Each row comes from the steps of one walk. Every step used is in the known rows, and no mark comes twice. Write the walk behind each row, first mark first.
In the rows, zero is written as 128.
Known rows
gemap/baten/vasak/nalag/ruvopeb: [112 129 175 177 147 121 198 167 110 130 135  54  95 115 166 114 172  62
 157 115 175 103 108  90 214  56 116 109 107  87 175 120 152 142 105 126
 171 160 138 129 135 153]
vovip/baten/kinedu/ruvopeb: [117 120 178 117 144 104 134 117  87 114 161  95 162 156 123 141 104 130
 163 106 163 128 137 128 226  95 153 156 156  88 186 127 108 107 100 128
  86 154 142 163 118 106]
mugor/vasak/baten: [135 124 118 122 120  97 135 162 140 136 143 118 131 115 156 124 124 121
 103 117 159  92 119 109 161 118  97 112 131 125 129 158 131 135  86 107
 142 136 132 173 128 143]
vovip/baten/kinedu: [131 142 180 122 141 130 102 117  96 112 155 111 151 139 138 133 122 118
 168  95 141 128 136 138 182  82 144 162 158  87 196 115 135 114  92 112
  88 148 140 147 123 106]
vasak/nalag: [ 99 149 153 140 108 133 156 117 105 125 150 116  97 139 137 106 138 110
 152 135 137 103 109 129 145  99 115 118 124 106 144  99 147 129 134 157
 165 136  95 143 108 149]
vasak/baten: [138 139 133 139 130 129 111 160 136 153 137 146 111 140 159 129 117 154
 109 123 120 115 102 117 142 107  95 117 129 132 134 157 143 148  80 129
 101 146 114 175 112 150]
mugor/vasak: [124 117 113 113 119  97 151 131 130 113 134 104 149 104 125 124 132  97
 122 120 165 105 141 119 148 136 127 123 128 120 122 132 118 117 128 107
 166 119 147 131 145 125]
baten/kinedu/nalag/nitam/kinar: [100 153 124 114 106 103 120 116 100 114 140 136 138 104 121 110 110 156
 186 130 196 143 133 104 147 146 110 117 133 130 182  96 125 100 102 138
 120  99 142 108 100 107]
sekap/nalag: [103 118  98 123 125 135 154 134 104 124 143 124 153 135 148 123 138 108
 139 106 145 134 136 145 160  94 136 116 135 114 131  97  94 134 122 141
 130 116 132 169 116 127]
gemap/baten/vasak/nalag: [ 99 126 174 172 147  99 187 148 109 116 139  82 107  91 166 125 163  75
 145 116 152 108 110 120 190  68 115  97 134  82 163 120 147 145  87 135
 156 149 125 137 143 151]
kinedu/nalag: [101 132  98 131 130 114 128 126  95 138 130 113 144 117 133 112 131 141
 145 112 125 148 126 154 151 156 101 132 131 130 129 109 112 132 154 120
 170  96 139 128 109 139]
gemap/baten: [119 105 161 163 141 120 135 151 125 152 130 107 129 123 151 163 161 121
 115 101 129 122 106 117 167  92 109 125 135 112 153 131 124 141  86 125
 126 155 118 131 139 150]
mugor/vasak/baten/dovovag/datoz: [158 118 124 109 133 101 163 148 179 124 172 121 174 124 151 144 125 106
 108 117 184 113 148 102 180 110 124  95 134 136 144 123 153 111  81  74
 164 101 141 157 166 113]
gemap/baten/kinedu/nalag/sekap: [109 105 167 157 123 116 146 159  87 171 123  93 139 107 165 163 165 108
 181  96 157 142 117 128 202  86 108 131 139 124 223  76  90 105  89 121
 127 172 126 117 107 136]
vovip/baten: [129 132 159 122 154 125 123 125 105 124 154 109 143 144 153 124 123 114
 132  96 120 113 129 131 170 113 134 144 148  79 158 146 145 140 125 108
 120 125 147 143 139 117]
ladi/baten/vasak/nalag: [136 179 154 142 120 113 188 152  95 119 116 110  90  98 178  99 119  75
 155 134 141 133 125 113 173  95 115 104 116  91 168 111 151 152 110 148
 134 111 138 185 131 135]
ladi/mugor: [116 109 148 154 135 141 129 116 122 129 108 170  87 127 110 115 157 125
 139 145 113 129 110  98 149 121 130 108 110 129 128 107 171 126 128 132
 128 139 140 156 116 116]
kinedu/ruvopeb/ladi/mugor: [107  85 147 131 133 102 205 118  97 135 128 152 132 153  81 102 161 160
 124 141 123 137 124  96 203 152 153  91 102 123 127 142 148 122 136 169
 144 148 140 145 116 129]
ladi/mugor/vasak/nalag/ruvopeb: [105 119 160 157 109 137 183 131 107 126 126 109  64 136 114  83 177  70
 162 142 178  82 107  60 206  93 118 107  83 107 149  87 183 115 151 130
 207 146 144 163 108 132]
vovip/baten/dovovag/datoz: [157 122 169 106 168 130 152 107 148 111 187 111 189 153 148 145 121  97
 140  96 147 135 163 122 193 104 165 126 154  92 174 110 170 114 118  71
 144  85 160 129 180  85]
sekap/nalag/ruvopeb/vasak/baten/kinedu: [166 139 118 142 115 142 141 180  79 133 140  90 137 154 143  78 139 115
 189  89 162 113 140 116 225  50 117 127 117 125 192  83  84 144  77 127
 125 156 147 197  88 125]
nitam/kinar: [119 132 113 120 138 136 122 137 174 145 116 151 119 129 125 102 128 130
 152 142 134  95 132 113 103 148 137  90 102 118 126 152 149 127 132 121
 128 108 128 127 121 121]
baten/dovovag: [126 113 125 118 132 135 145  91 159 127 143 130 148 125  96 147 113  95
 148 119 174 135 151 123 137 101 159 104 116 136 131  81 142 111 119 114
 151 126 123 105 145 101]
kinedu/baten/vasak/nalag/ruvopeb/ladi: [116 134 159 121 152 109 228 138 106  96 183  64 136 114 178  57 172  83
 176 126 164 115 117 112 205  92 152  96 122  64 181 126 188 118 149 109
 191 118 165 113 147 131]
ruvopeb/ladi/baten/kinedu/nalag/danem: [136 151 160 131  89 101 158 142  87 151 155 137 154 116 139  94 140 152
 166  82 106 197 118 136 186 108 123 128 133 109 210 105 135 128 113 173
 143 141 142 140  93 146]
ladi/mugor/vasak/baten/kinedu/ruvopeb/nalag: [121  87 150 153 122  81 167 134 102 114 126 157 118 132 115 121 156 141
 141 143 184 117 114  92 248  98 116  80 125 131 163 101 130 105  82 147
 126 164 136 227  82 141]
baten/dovovag/datoz: [158 118 135 109 142 132 163 111 174 113 163 130 180 140 124 152 126 107
 137 128 159 153 166 119 151 118 163 107 135 141 145  85 155  99 122  87
 154  86 139 108 176  91]
kinedu/ruvopeb/nalag/nitam: [121  97 127 124 121  63 208 112  76  84 157 118 142 142 121 140 116 164
 110 149 202 138 136  90 207 157 124  85 140 129 149 125  93 119 142 188
 127 115 138 147 108 144]
vasak/baten/dovovag/datoz: [164 127 141 122 142 132 141 147 180 139 169 148 157 149 157 150 116 135
 116 124 149 138 134 108 163  97 125  99 135 145 150 120 166 123  74  92
 127 106 124 159 153 115]
baten/vasak: [133 131 118 125 151 102 161 136 132  93 119 112 134  82 135 105 122  90
 139 140 144 136 150 130 137 127 145 108 128 116 124 141 136 133 122 112
 129 117 164 120 152 109]
gemap/baten/kinedu/nalag/ruvopeb: [110 121 162 172 127 133 129 162  90 165 127  67 139 131 144 146 169 127
 176  85 172 146 110 112 224  72  99 154 124 124 201  82 106 112  89 111
 146 162 133 125 103 147]
sekap/nalag/ruvopeb/vasak/baten: [164 132 102 144 126 141 157 187  86 142 140  89 131 157 156  72 142 111
 161  91 145 101 133 111 216  73 108 115 108 119 162 110  93 166 106 125
 149 138 155 194  99 135]
mugor/vasak/nalag/ruvopeb/ladi/baten/kinedu: [138 167 172 125  79 126 210 153  81 140 142  72 117 137 138  87 167  85
 181 107 195 110 132  81 220  79 120 131  91  99 210  90 146 109 109 147
 189 151 132 154 110 147]
mugor/vasak/baten/dovovag: [134 113 116 114 122 103 148 132 166 135 154 123 148 112 128 138 112  97
 120 108 197  98 134 105 169  97 122  95 120 132 132 121 144 120  78  96
 159 132 129 153 143 124]
baten/vasak/nalag/ruvopeb/ladi/mugor: [115 135 162 151 136 133 229 136  97 107 125 104  78 120 122  43 186  77
 179 142 151 115 127  80 198  94 145  85  74  92 160 112 206 128 145 147
 196 147 162 127 121 130]
vasak/nalag/ruvopeb/ladi: [118 149 161 136 107 151 203 140  92 144 153  86  99 169 128  72 175 116
 165 120 150 105 118  95 180  97 127 119  82 103 169 113 170 126 151 163
 203 151 114 112 103 161]
ruvopeb/vasak/baten/kinedu/nalag/taval: [163 165 107 141 101  98  65 137  84 122 124 117 116 116 120  94 141 183
 190 107 115 146 159 156 207 111  90 106 151 155 201  73  87 134  81 130
 141 128 141 171  79 144]
datoz/dovovag: [146 123 124 128 151 177 151  96 149 143 146 139 128 128 116 161 122 109
 127 170 142 118 129 131 133 126 144 134 111 155 135 115 146 141 131 127
 179 138 132 155 172 133]
nalag/ruvopeb/ladi: [149 129 136 123 125 148 182 154 118 150 134  94 133 160 118  88 169 134
 142 110 140 128 138  92 166 127 143 128  83 124 154 145 154 123 148 135
 171 147 150  94 121 138]
ruvopeb/ladi/baten/vasak/nalag: [138 171 156 126 119 108 224 145  83 123 127 120 121 106 160  75 158 106
 149 118 119 144 134 120 172 114 131  90 107  85 176 128 167 152 107 165
 158 120 139 150 135 144]
vovip/baten/dovovag: [127 118 158 112 157 132 138  92 134 121 167 113 160 143 123 141 110  86
 149  88 161 120 149 127 178  90 160 122 136  88 161 104 159 124 117  96
 140 124 143 122 153  94]
bobeb/kinar: [140 141  84  92 127 129 160 139 140 120 128 173 136 101 133  81 128 112
 155 133 137 126 164 138 154 157 131  93 108 130 135 128 130 100 126 159
 146 131 122 122 148 118]

Write each row's walk
[124 151 148 132 132 124 229 147 102 105 143  73 109 120 136  55 165  80
 173 131 165 113 139 102 183  99 146 100  86  93 159 127 174 128 144 143
 194 139 152 107 128 138] -> baten/vasak/nalag/ruvopeb/ladi
[182 180 140 147 104 127 130 166  53 153  98  85 127 125 137  86 123 124
 205  96 140 160 141 115 221 110  93 155 112 130 216  63  91 141 109 121
 142 117 162 173  91 121] -> ladi/baten/kinedu/nalag/ruvopeb/vasak
[152 138 100 143 131 117 144 153  72 140 116  64 134 130 117  58 139 127
 180  99 131 127 144 126 199 150  97 137 104 132 155  97 100 150 173 103
 208 105 170 118 102 129] -> kinedu/nalag/ruvopeb/vasak
[123 112 170 143 121 111 153 145 102 146 137 170 121 156 108 116 144 184
 142 133 141 140 105  93 215  93 125 103 120 134 172 134 150 117  52 167
  85 188 118 193  88 138] -> vasak/baten/kinedu/ruvopeb/ladi/mugor
[183 143 128 144 130 100 114 162 105 127 128 131 122 122 138  79 120 152
 134 112  95  98 125 130 161 123  91 110 135 126 149 138 117 175  81 123
 132 139 132 169 116 133] -> ruvopeb/vasak/baten
[ 99 117 158 166 131 111 118 140  88 151 131  96 153 111 144 158 162 138
 165  87 148 153 111 144 197  83  98 143 152 118 189  82  98 114  73 119
 132 153 119 132 109 145] -> gemap/baten/kinedu/nalag
[131 146 149 131  82  91 133  98  77  93 141  90 107 144  77 109 136 149
 209 143 165 131 171 135 235  93 145 104 145 136 204  49  73  98 113 177
 145 151 118 158  84 135] -> baten/kinedu/ruvopeb/vasak/nalag/taval
[133 106 129 126 114  67 165 146 108 111 150 114 160 131 135 135 127 146
 133 126 203 114 132 120 231 103 114  97 141 130 168 123  87 103  76 141
 125 157 123 204  92 155] -> mugor/vasak/baten/kinedu/ruvopeb/nalag
[155 152 146 119 115 125 177 147  97 156 120 141 139 134 146 110 155 148
 121 103 100 157 130 116 153 139 126 113 110 108 165 139 147 145 109 157
 130 122 136 145 132 143] -> ruvopeb/ladi/baten
[146 111 146 143 125 137 186 172 122 159 128 123 102 151 123  74 191 127
 129 114 149 104 114  50 207 111 118 100  69 124 156 151 193 129 114 123
 177 162 162 151 112 142] -> nalag/ruvopeb/ladi/mugor/vasak/baten
[185 153 146 142 119 104  95 154  94 118 126 133 131 117 127  89 118 154
 165 110 113 113 132 136 171  95  99 126 146 133 181 110 106 152  49 127
 102 162 125 173 105 123] -> ruvopeb/vasak/baten/kinedu
[146  96 170 147 154 124 166 136 166 138 163 110 177 133 150 184 159 104
 123 102 156 145 139 109 186  84 143 105 142 123 170  93 146 115  78  88
 150 115 129 114 181 117] -> gemap/baten/dovovag/datoz
[143 125 175 129  94  91 192 132  61 117 136  91 119 133 110  96 114 104
 212 146 168 101 146 120 222 100 145 115 128 122 213  64  74 109 117 167
 132 182 117 143  92 111] -> baten/kinedu/ruvopeb/vasak/nalag/sekap
[130 141 196 131 128  89 155 112  45  96 169  79 145 152 115  90 111 117
 197 103 151  98 139 136 252  83 138 141 160  68 209  94 104 132 101 145
 130 156 128 174 108 114] -> vovip/baten/kinedu/ruvopeb/vasak/nalag
[136 114 141 109 121 100 224 121 110 156 138 124 165 154 100 133 119 137
 128 115 161 159 148 101 209 134 159  91 102 123 155 120 121 125 114 164
 139 127 133 146 135 124] -> kinedu/ruvopeb/ladi/baten/dovovag
[145 105 152 133 116 101 172 165 101 147 137 134 127 153 161 145 123 151
 155 142 179 125 122 113 222  93 121  90 131 145 208 112  88 100  83 163
  77 192 110 194  68 149] -> vasak/baten/kinedu/ruvopeb/nalag/sekap
[114 136 143 120  99 118 219 142 102 127 156  66 122 140 126  72 176  87
 155 112 185  84 133  90 193 109 126 114  87  97 161 118 156 115 149 139
 233 142 135 114 122 153] -> mugor/vasak/nalag/ruvopeb/ladi
[140 148 154 137 116 131  90 153 129 143 138 149 121 136 147 137 115 159
 144 122 144 129 109 123 155  75 105 134 139 140 170 126 132 121  45 131
  73 170 107 178  98 137] -> vasak/baten/kinedu
[108 152 170 130 162 105 173 121  91  88 163  84 122 112 167  85 126  68
 163 111 142  97 132 135 193  87 139 117 145  49 167 134 169 146 126 119
 150 122 153 150 142 120] -> vovip/baten/vasak/nalag
[112 122 162 119 146  98 218 138 114 101 170  83 113  86 207  90 142  49
 180 149 165 101 116 124 181  95 153  83 143  72 194 107 162 111 150 102
 153 124 155 125 148 111] -> kinedu/baten/vasak/nalag/sekap
[122 108 152 137 131 131 170 115 107 130 120 174 117 132  97  89 191 150
 131 127  94 139 122 106 152 138 142  94 104 118 140 125 185 128 124 153
 152 144 142 122 122 128] -> ruvopeb/ladi/mugor
[154 148 125 140 115 123 119 141  66 126 117  73 145 125 104  75 135 133
 214 101 157 143 149 134 206 115 111 156 118 137 192  63  90 119 128 109
 169 133 158 121  90 116] -> baten/kinedu/nalag/ruvopeb/vasak
[147 153 150 145 110 105 154 120  73 100 138 106 108 123 117  60 136 113
 174 122 111  87 131 142 164 115 111 111 132 101 157  84 121 160 129 150
 188 131 116 141 116 133] -> ruvopeb/vasak/nalag
[107 137 189 139 146  89 174 126 113  82 196  89 115 106 166  74 111  58
 165 102 132 111 116 128 201  68 144 113 153  40 179 143 180 150 144 141
 158 143 160 144 131 126] -> vovip/baten/vasak/nalag/danem
[131 154 131 145 117 142 103 173 103 166 136 103 119 149 150 112 123 157
 172 108 163 140 105 112 199  86  84 148 117 147 182 111 125 119  85 114
 119 152 130 171  74 147] -> vasak/baten/kinedu/nalag/ruvopeb
[129 114 138 108 108  73 176 152 111 131 156 115 168 130 120 120 132 153
 127 115 183 114 135 110 214 114 124 110 130 125 163 154 113 108  61 138
 130 165 128 168 114 141] -> mugor/vasak/baten/kinedu/ruvopeb/ladi
[150 124 173 147  94  85 166 141  99 128 148 133 134 142 138 139 104 138
 158 121 157 181 117 115 231  82 135 114 144 119 210  94  88 117 113 193
  90 159 129 206  75 150] -> ladi/baten/kinedu/ruvopeb/nalag/danem
[150  99 129 129 125 117 190 140 105 129 119 132 122 128 167 127 163 108
 152 139 146 125 142 132 160 134 138  78 116 133 186  95 106 110 163 150
 142 148 132 129  99 144] -> ruvopeb/nalag/sekap
[119 114 152 110 113 100 174 118  93 119 142 120 172 146  87 126 135 165
 157 127 160 154 147 128 192 122 161 127 130 128 167 119 102  94  97 166
 109 165 123 128 111 124] -> baten/kinedu/ruvopeb/ladi
[152 123 149 128 117  85 142 122  80 100 127 105 158 129  79 107 104 144
 180 131 156 130 154 134 205 120 144 135 144 134 168  92  67 118  96 146
 110 156 135 149 108 105] -> baten/kinedu/ruvopeb/vasak
[120 120 102 130 123 161 170 160 106 144 141  86 135 161 146 109 148  91
 155 104 172 125 138 107 191  78 136 129 104 121 147 100 102 128 143 129
 147 128 151 161 108 132] -> sekap/nalag/ruvopeb
[118 148 129 140 119 119  91 152 101 152 137 133 135 127 152 125 118 169
 157 109 141 146 106 143 175  98  82 136 143 141 171 110 119 124  67 124
 105 145 115 176  82 146] -> vasak/baten/kinedu/nalag
[104 130  76 117 100 142 116 116 121 118 140 116 120 144 137 144 166 130
 153 117 148 154 173 146 181  88 149  90 140 139 158  70  84 108 138 154
 136 104 144 166 104 147] -> sekap/nalag/taval
[ 95 144 152 114 147  80 199 121 132  70 188 109 114  81 187  73 123  85
 169 157 198  91 108  87 161 118 137  64 146  61 174 134 193 122 124 115
 146  77 158 121 157 107] -> kinedu/baten/vasak/nalag/nitam/kinar
[137 181 188 141  85 159 194 151  74 155 140  93  96 167 143  83 166 115
 190 112 159 129 118  87 205  67 122 134  85 102 220  85 159 120 109 173
 160 162 112 150  91 153] -> vasak/nalag/ruvopeb/ladi/baten/kinedu
[136 123 130 129 132 135 125 127 166 151 151 148 129 138 130 144 107 125
 128 117 164 121 121 111 150  84 121  96 118 141 138 115 157 131  74 116
 121 142 109 155 126 125] -> vasak/baten/dovovag
[118 120 138 156 117 126 131 159 104 152 117 120  97 126 125  94 161 120
 168 120 180 119 106  72 233  94  91 122  98 138 170  95 160 111  97 100
 162 151 161 191  86 129] -> ladi/mugor/vasak/baten/kinedu/nalag/ruvopeb
[112  84 140 129 129  78 209 144 107 141 139 145 134 145 103  99 158 159
 104 133 146 111 116  81 227 142 127  78 105 119 130 165 152 129 102 156
 152 155 143 180 115 142] -> kinedu/ruvopeb/ladi/mugor/vasak/baten
[110 116 137 133 117  97 159 133  83 136 132 157 143 109 115  82 187 158
 154 104 135 139 119 114 204 124 106  97 117 119 171 108 167 115  82 131
 171 147 146 161  98 136] -> ruvopeb/ladi/mugor/vasak/baten/kinedu/nalag
[141 163 147 133 102  89 166 120  86  88 148 125  90 111 120  50 119 123
 174 138 154  67 131  89 147 141 103  77 121  92 170 106 146 159 116 164
 175 102 127 121 118 118] -> ruvopeb/vasak/nalag/nitam/kinar
[108 137 176 155 110 160 204 131  89 144 140 117  69 169 116  61 196 113
 172 131 138 103 106  73 194  93 128 105  72 103 169  97 201 125 151 168
 204 160 125 132  95 152] -> vasak/nalag/ruvopeb/ladi/mugor
[116 136 114 124 111  89 117 154 107 135 143 111 155 102 145 120 123 134
 149 104 178 121 123 131 189 111  86 131 142 132 163 115 109 115  76 104
 146 134 133 173 104 140] -> mugor/vasak/baten/kinedu/nalag
[134 151 133 135 118 134 132 169  91 168 144 111 139 151 143  95 150 175
 168  94 150 148 115 118 202  98  94 135 110 139 191 122 139 120  81 129
 138 158 132 149  78 153] -> vasak/baten/kinedu/nalag/ruvopeb/ladi
[128 114 159 132 114 109 159 137 108 129 133 169 130 118 110  93 186 147
 140 117 137 124 120  95 187 103 126  96 112 122 171 123 178 113  60 138
 139 170 139 161 112 131] -> ruvopeb/ladi/mugor/vasak/baten/kinedu
[ 90 108 177 128  96  89 212 103  74 107 149 126 133 138  78  96 166 126
 177 140 184 119 129 102 236 100 152 103 117 108 176  86 138  87 102 175
 164 171 121 159 100 130] -> baten/kinedu/ruvopeb/ladi/mugor/vasak/nalag
[136 122 128 127 119  89 171 109  82  76 153 139 130 120 145 131 139 154
 115 136 180 140 134 101 158 145 114  88 142 125 164 107 124 126 129 172
 135 107 136 126 112 142] -> ruvopeb/nalag/nitam
[161 117 128 137 130  75 154 159  93 130 133 111 134 145 116  94  98 162
 127 128 124 100 125 119 210 138 106 103 135 131 134 154  85 165  98 146
 124 145 133 187 109 136] -> kinedu/ruvopeb/vasak/baten
[131 126 117 123 126  94 170 116 119  89 142 159 123 120 140 109 138 156
 135 145 185 114 136  89 136 161 119  57 122 117 162 124 140 123 132 166
 135  93 135 125 107 137] -> ruvopeb/nalag/nitam/kinar
[178 153 161 136 103  94 149 148  70 133 107 111 136 132 117 117  96 137
 171 122 142 152 144 116 218 112 123 137 135 126 196  90  72 139  80 153
  88 140 139 196 108 113] -> ladi/baten/kinedu/ruvopeb/vasak
